Each row was made from one walk, in order. Every step used is in the known rows, and no mark comes twice. Write each row's walk.
Known rows
N -> C -> S -> W: [-137,   55, -422, -425,  -58,  168,   72, -128,    6, -246,  -32, -176,
  -66,  148,    0, -288,  452,  -97,  -36,   80,  174,  -48,   49,   15,
  176,  495, -147,   18,  436, -332]
N -> C -> S -> T: [-155, -153, -163,  142,   49,   83,   89, -169,  -25, -518, -236,  -57,
   70,  432,    4, -177,  277,  135,    1,  246,  103,  -57,  240,   18,
 -100,  487,  -10,    2,   90, -462]
S -> Q: [  64, -111,  -75,   65,  -41,   77,   42,   53,   -9, -122,  -42,  -52,
 -225,  -64,  -15,  -46, -172,   36,  360,   11,  190,   25,   62,   18,
   87,   78,   66,  118,  -30,  -82]
T -> S -> Q -> P -> W -> B -> C -> N: [ 203,  370,  303, -312,  -68,  458,  -96,  184, -193,  154,  152,  167,
  260, -535,   89,   10, -384,   24,   28,   42,  -24,   44, -412,  397,
 -441, -717,  225,  200, -458,  589]
T -> S -> W -> P -> Q: [-238,   93,  -59, -335,  -47,  183, -130,   59,   58, -244,  493, -257,
  -85, -428, -193,  465,   46,   32,  -68, -112,   95, -354, -299,  -20,
  214,   24,   34,   -1,   12,  202]
Q -> P: [ 195,  -23,  145,  -37,  -25, -297,  -33,  -24,   87,  -23,   44,   64,
 -244,   52, -125,    8, -200,   63,  -78,  -15,   56,   55,  -14,   -3,
  155, -168, -181,  -46, -164,    2]
C -> N: [ 142,    7,   34, -145, -176,  140, -101,  -92,  112,  -44,   59,  116,
  -11,   27,  -74,  119, -312,  115, -140, -280,  -23,  250,  148,   -3,
   21,   28,  169,  -89,  180,  209]
Q -> S -> T: [-229, -212,  208,  244,  159, -208,   12,  -43,  183, -244,    6, -218,
 -216,   90,    0,  267,  -83,  304,  278, -192,  116,  163,  125, -128,
 -307,  136,  133,   97, -392, -182]
P -> C -> B: [  75, -167,   61,  200, -169,  -19,    5,  -49,  123,  232,  -77,   94,
   33,   30,  166,   97, -103, -121,  -49, -188,  -28,  151,   47, -122,
   69,   15,  275, -276,   95,   87]
P -> Q -> S -> W: [-318, -139, -101, -364,  176, -216, -103,   52,  118,   83,  391, -162,
 -258, -190,  -35,  333,  165,  -11,  157, -332,  168,  -97, -308, -121,
   31,  231, -303,  128,  -69,   46]
Q -> P -> W: [ 201,    8,  427,  103,   49, -300, -118,   35,   13,   37,   23,  135,
 -146,  -88,  -48,  -97, -295,   40,   35, -152,    9,  158,  -50, -138,
  -15, -452, -399, -161, -287,  234]
P -> W -> B -> C -> S -> T: [-459,  338,  292,  -33,  217,  384,   -6,  137, -186, -111, -330,  -24,
  193, -175,   -3, -217,   59,  170,  150,   -6,   68,   94, -126,   90,
 -484,  139,  349, -166, -270,   -8]
T -> S -> Q -> P -> W: [ 195,  -75,  361,   97,   81,  -40,  -68,  117,  -43, -196,  132,   50,
 -190, -292,   89,   19, -331,   36,  211,  106,    3,  -57, -181,   -4,
 -102, -536, -249,   44, -525,  178]
C -> B -> W -> S -> T: [-160, -147,  108,  257,  -81,  191,  102,  -12,   46, -248, -515, -243,
  296,  545,  155,  195,  -41,   93, -245,   26,  -34,  228,  340,   24,
    1,   35,  237, -132,  -89,   57]
N -> C -> B -> W: [ 188,   -2, -352,  215, -299,  179,   36, -112,  400,    9,   72,  -69,
  209,  505,  199,    9,   77, -336, -475,  -15,   28,   30,  384,  -74,
  149,  -42,  -30,  -99,  451,  -46]
L -> N -> C -> S -> Q -> P -> W: [ 292, -217,   21,  278,  203, -329,    8,   -7, -214,  109, -151,  372,
  -16,   92,   44, -460,  113, -129,  347,  458, -105,  -52, -119,   94,
  -89, -104, -602,   43,   17, -184]
N -> C -> S -> Q -> P: [ 207, -188, -271, -113,  -19,  -33,  170,  -62, -270, -103, -100,  130,
  -52,  197,  -21, -424,  266, -101,  -11,  385,   62, -229,   -5,  198,
  137,   14, -422,  254,   41, -278]
P -> W -> B: [  82,  407,  294,  -78,    5,  -92, -152,   84,   72,   29,   52,  -32,
 -157, -270,  -15,  -24, -417,   23,  362, -317,  101,  228,   52, -233,
 -269, -125,  166, -227,  -89,  287]
L -> N -> C -> B -> W: [ 266,  -98, -323,  444, -159,  -65,  -51,  -86,  628,  166,   65,   91,
  191,  575,  248,   28,   60, -332, -229,  191,  -93,  124,  278,    1,
  119,  121,    0, -252,  535, -226]
P -> C: [  21,  -35,  185,   65,   39, -219,  -89,  -82,   62,   70,  -30,  101,
 -229, -125,  120,  -64, -179,   79,  165, -234,  -21,  219,   41, -233,
   83,  128,  247, -193,   22, -113]
L -> N -> C -> B -> W -> S -> T: [  55, -202, -101,  622,  -73,  -94,   10, -130,  249, -133, -391,  -35,
  411,  841,  260,   83,  107,  -10,   -6,  327,  -76,  233,  286,   78,
  -99,  122,   87,  -94,  193, -241]
Q -> P -> C -> S -> T: [ -75, -250,  307,   47,  286, -277,  116, -106, -269,  -76, -482,   75,
  -94,  -46,  -53, -214,  134,  245, -130,  247, -193,   87,   -8,   15,
   50,  260,   29,  -73, -371, -136]
Q -> P -> W -> B -> C -> S: [-127,  402,  299, -352,  122,  191,  -22,  180, -270,  284, -105,  178,
  101, -273,  -54, -312,   29,   -4, -150,  -27,  -49,   12, -318,  133,
 -255, -296,  -43, -184, -253,  150]
B -> W: [  -3,  133,   13,  -32,  -13,   41,  -31,  -10,  317, -116,   31,  -61,
 -205,  161,   40,  -16, -161,    8, -287, -173,  -27,  164,  264, -197,
  238,  112,   91, -171,  162,  -72]
B -> C -> N: [ -45,   77,   25, -225, -206,  469, -117,   22,  106,  102,   91,  232,
  181,    9,   -3,   80, -168,  137, -269, -271,   48,  199, -102,  202,
 -120,  -69,  255,  -62,  183,  146]
N -> C -> B -> W -> S: [  96,  -13, -212,  131, -325,  149,   -3,  -93,  117, -104, -142,  -60,
  336,  633,  271,   25,  114, -164, -319,  -76,    8,  118,  324,  -67,
   73, -181,  -57,  -95,  347,  -55]

Which walk is each row?
[ 213,  436,  347, -303,  -58,  214, -189,  109, -125,  442,   43,  276,
  263, -343,  -53,  -24, -331,   19, -133, -225,  -55,  257, -294,  251,
 -372, -624,  138,   -8, -204,  665]
Q -> P -> W -> B -> C -> N
[ 360,  146,  -21,   81,  212, -310,   22,   54, -211,  229, -163,  242,
    6, -100,   25, -484,   31, -178,  481,  461,  -78,  -44, -109,  152,
 -236, -111, -298,   83,    0,  -76]
L -> N -> C -> S -> Q -> P -> W -> B
[ 263, -265, -254,  135,  124, -299,  107,  -29,  -66,   67, -140,  280,
 -100,  252,  -12, -412,  266, -132,  211,  599,  -55, -150, -113,  238,
  120,  167, -400,  136,  138, -418]
L -> N -> C -> S -> Q -> P
[-213, -238,  110,  -95,  121, -287, -137,   49,  108,    4,  446,   71,
 -191,  -28,  -35,  347,  -31,   66,  118, -330,   57,  -98, -185, -213,
  -93,   30, -310,   63, -178,  -28]
P -> Q -> S
[ 103, -207, -279,  447, -126, -241,  -59,  -50,  369,  459,  511,   79,
  317,  189,   15,  393,  231, -311, -247,  -59, -213, -239,   52, -102,
  -66, -255, -223,    8,  291,  117]
L -> N -> C -> B -> W -> P -> Q -> S
[ -71,  -93,  126,  -35,  -64,   29,   14,   68, -305, -240, -240,  -62,
 -138,   94,   39,  -25, -185,  181,  487,   -8,  154,   98,  -13,    3,
   40,  -76,   -2,  180, -114, -114]
W -> S -> Q
[-291, -255,  192,  239,  130, -209,  -45,   30,  -88,  -33,  288, -162,
   15, -215, -253,  560,   -7,  234,  151, -218,   44, -205,  -87, -113,
 -260,  -72,  -29,  237, -422,  172]
W -> P -> Q -> S -> T
[-140,  607, -149, -689, -123,  702, -106,  116,  203,  -29,  228, -183,
   98, -453,   45,  218,  -71,   91,  -94, -153,  122,   93, -326,  350,
 -244,   74,  709,    7,   80,  267]
T -> S -> W -> B -> C -> N
[ -66,  -57,   28,  -54,   23,  135,  216,    3, -504,  171, -254,   35,
  -92, -530, -102, -254,  114,   97,  202,   56, -125, -145,   28,  -68,
  151,   98,  285,   74,   41,   49]
W -> P -> C -> S -> Q
[  43,   72,  205,  113, -104, -114,  -44,  -44, -101,  211,   49,  -29,
 -127, -409,  -90,   76, -173,  148,  137, -287,  -75,   96,  105, -255,
   95, -167,  367,  -90,   23,  150]
W -> P -> C
[-196,   -5,   98,  -42,   17, -130,  -45,   48,   84,  209,  466,  -91,
  -60, -235, -170,  416,  -13,    9, -318, -419, -128, -191,    8, -288,
   71, -220, -150,  121,  -82,  261]
B -> W -> P -> Q -> S
[  71,  184,  138,   74,  -74,  -38,   32,  -39,   23,  304,   -2,  -59,
  -57, -359,  -15,   37, -143,   56, -266, -299, -204,  166,  272, -325,
  235, -118,  408,  -97,  127,  211]
B -> W -> P -> C
[ -81, -279, -210,  484, -113,   31,   38,  -87,  122,  109,  295, -205,
  463,  217,  -16,  463,  239, -178, -428, -102,  -40, -309,  186,  -36,
 -208, -247,  -85,  261,  -57,  302]
N -> C -> B -> W -> P -> Q -> S -> T
[  23, -109,  212, -232,  179, -274,   85,  -74, -237,  103, -235,  224,
 -203, -116,  -11, -298,  128,   87, -216,   46, -240,   67,  -40,  -91,
  250,  139, -102, -187, -129, -142]
Q -> P -> C -> S
[ 195, -140,  214,  -30,   98, -195,   50,   38, -112,  -24,   44,   53,
 -246, -317,  130,  -17, -190,   61,  169,  183,  -81,  -30, -236,   38,
   90, -277,   49,  128, -453,  -20]
T -> S -> Q -> P -> C
[ -97,  455, -472, -571,   16,  192,   71,  -44,  -23, -127,  -64, -290,
  -77,  -47,  -17, -281,  369, -130,  142,   43,  217,  -49,   25,   77,
   33,  540,  160,   54,  423, -198]
N -> C -> S -> W -> B
[  74,   -8, -133,  108, -182,  232,   45,   -3,  345,   28,  -36,  -95,
   60,  279,  120,   81,  -93, -235, -470, -138,  -49,  114,  308,  -61,
  227,   55,  128, -282,  240,   94]
C -> B -> W
[   5, -146, -347,  -49,  -58,  180,  148,  -64, -169, -237, -120,   52,
  -76,  206,   55, -349,  242,  -88,  154,  230,  150, -176,  138,   77,
   64,  346, -176,  147,  268, -404]
N -> C -> S -> Q
[ -89,  111,  -15,  -55,  -88,   37,  -86,    2,   40,   62,  296,   -6,
   16, -125, -211,  273,  -91,  -59, -444, -218,  -68, -215,   72, -154,
  326,  -84,  -90,  -63,  114,  285]
B -> W -> P -> Q
[  -9,  376, -474, -327,  126,  -39,   17,  -65,  179,   43, -128, -110,
 -129,  -14,   -1, -299,  318, -122,  387,  236,   69,   30,  -66,  105,
  -14,  680,  181, -103,  520, -363]
L -> N -> C -> S -> W -> B
[-310, -126,  150,  193,  194, -140,   14,   14,  -12,   27,  247, -233,
   44, -145, -200,  485,   28,  178, -226, -230,  -88, -168,  107, -161,
 -115,  -61,    7,  233, -318,  258]
B -> W -> P -> Q -> S -> T
[ 183,  -99,   99,  -36,   -2,  -24,   63,   85,   41, -281,  179,  -32,
 -241, -112,   60,   87, -207,   52,   89,  255,   59, -147, -195,  134,
   97, -277, -106,  145, -392,  -59]
T -> S -> Q -> P
[ -72,  -16,   37,  -67,  -35,   98,   78,   67, -189, -179, -304,  -91,
  -85,  132,  122,  -92, -150,  110,  117,  -35,   21,  180,  161,  -90,
  184,  -39,   39,  162,   -5,  -43]
B -> W -> S -> Q
[ -88, -192, -129,  372,  218, -135,   34, -151,  200, -318, -275,   97,
   43,  503,    8, -196,  273,  136,  253,  433,  -22,   16,  134,   81,
 -148,  671,   -5, -144,  200, -634]
L -> N -> C -> S -> T
[ -73,  -22,   68,  -12, -115,  -49, -134,   25, -101,   30,  354,   89,
   -7, -198, -284,  347, -137,   14,  -59, -206,   69, -277, -107, -116,
  175, -100, -130,  -39,   37,  255]
W -> P -> Q
[-458,  321,   48, -172,  156,  446,   83,  115, -108, -191, -307, -104,
  127,    9,  -38, -133,  188,  193,   52,  159,  114,  -23, -114,  240,
 -273,  428,  522,  -62, -149, -238]
W -> B -> C -> S -> T
[-193,   33, -444, -389,  -69,  152,  -19,  -66, -276,  -69,  206, -103,
  116, -136, -243,   10,  494, -148, -153,   28,  121, -461, -113,   22,
  273,  260, -341,  117,  418,   53]
N -> C -> S -> W -> P -> Q
[ 247, -192,  137,   62,   82, -317,   51,    9, -237,  302, -147,  127,
 -235, -260,   29, -181, -137,  -30,  212,  110,   -7,   52, -148,   57,
  136, -162,  -66,  210, -305,   70]
S -> Q -> P -> C
[ 424, -243, -188,  389, -125, -212,   88,    1,   24,  247, -322,  139,
  287,  572,  232, -158,  101, -264,  -15,  475, -117,   77,   60,  249,
  134, -370, -327,  175,   99,  -96]
L -> N -> C -> B -> W -> S -> Q -> P
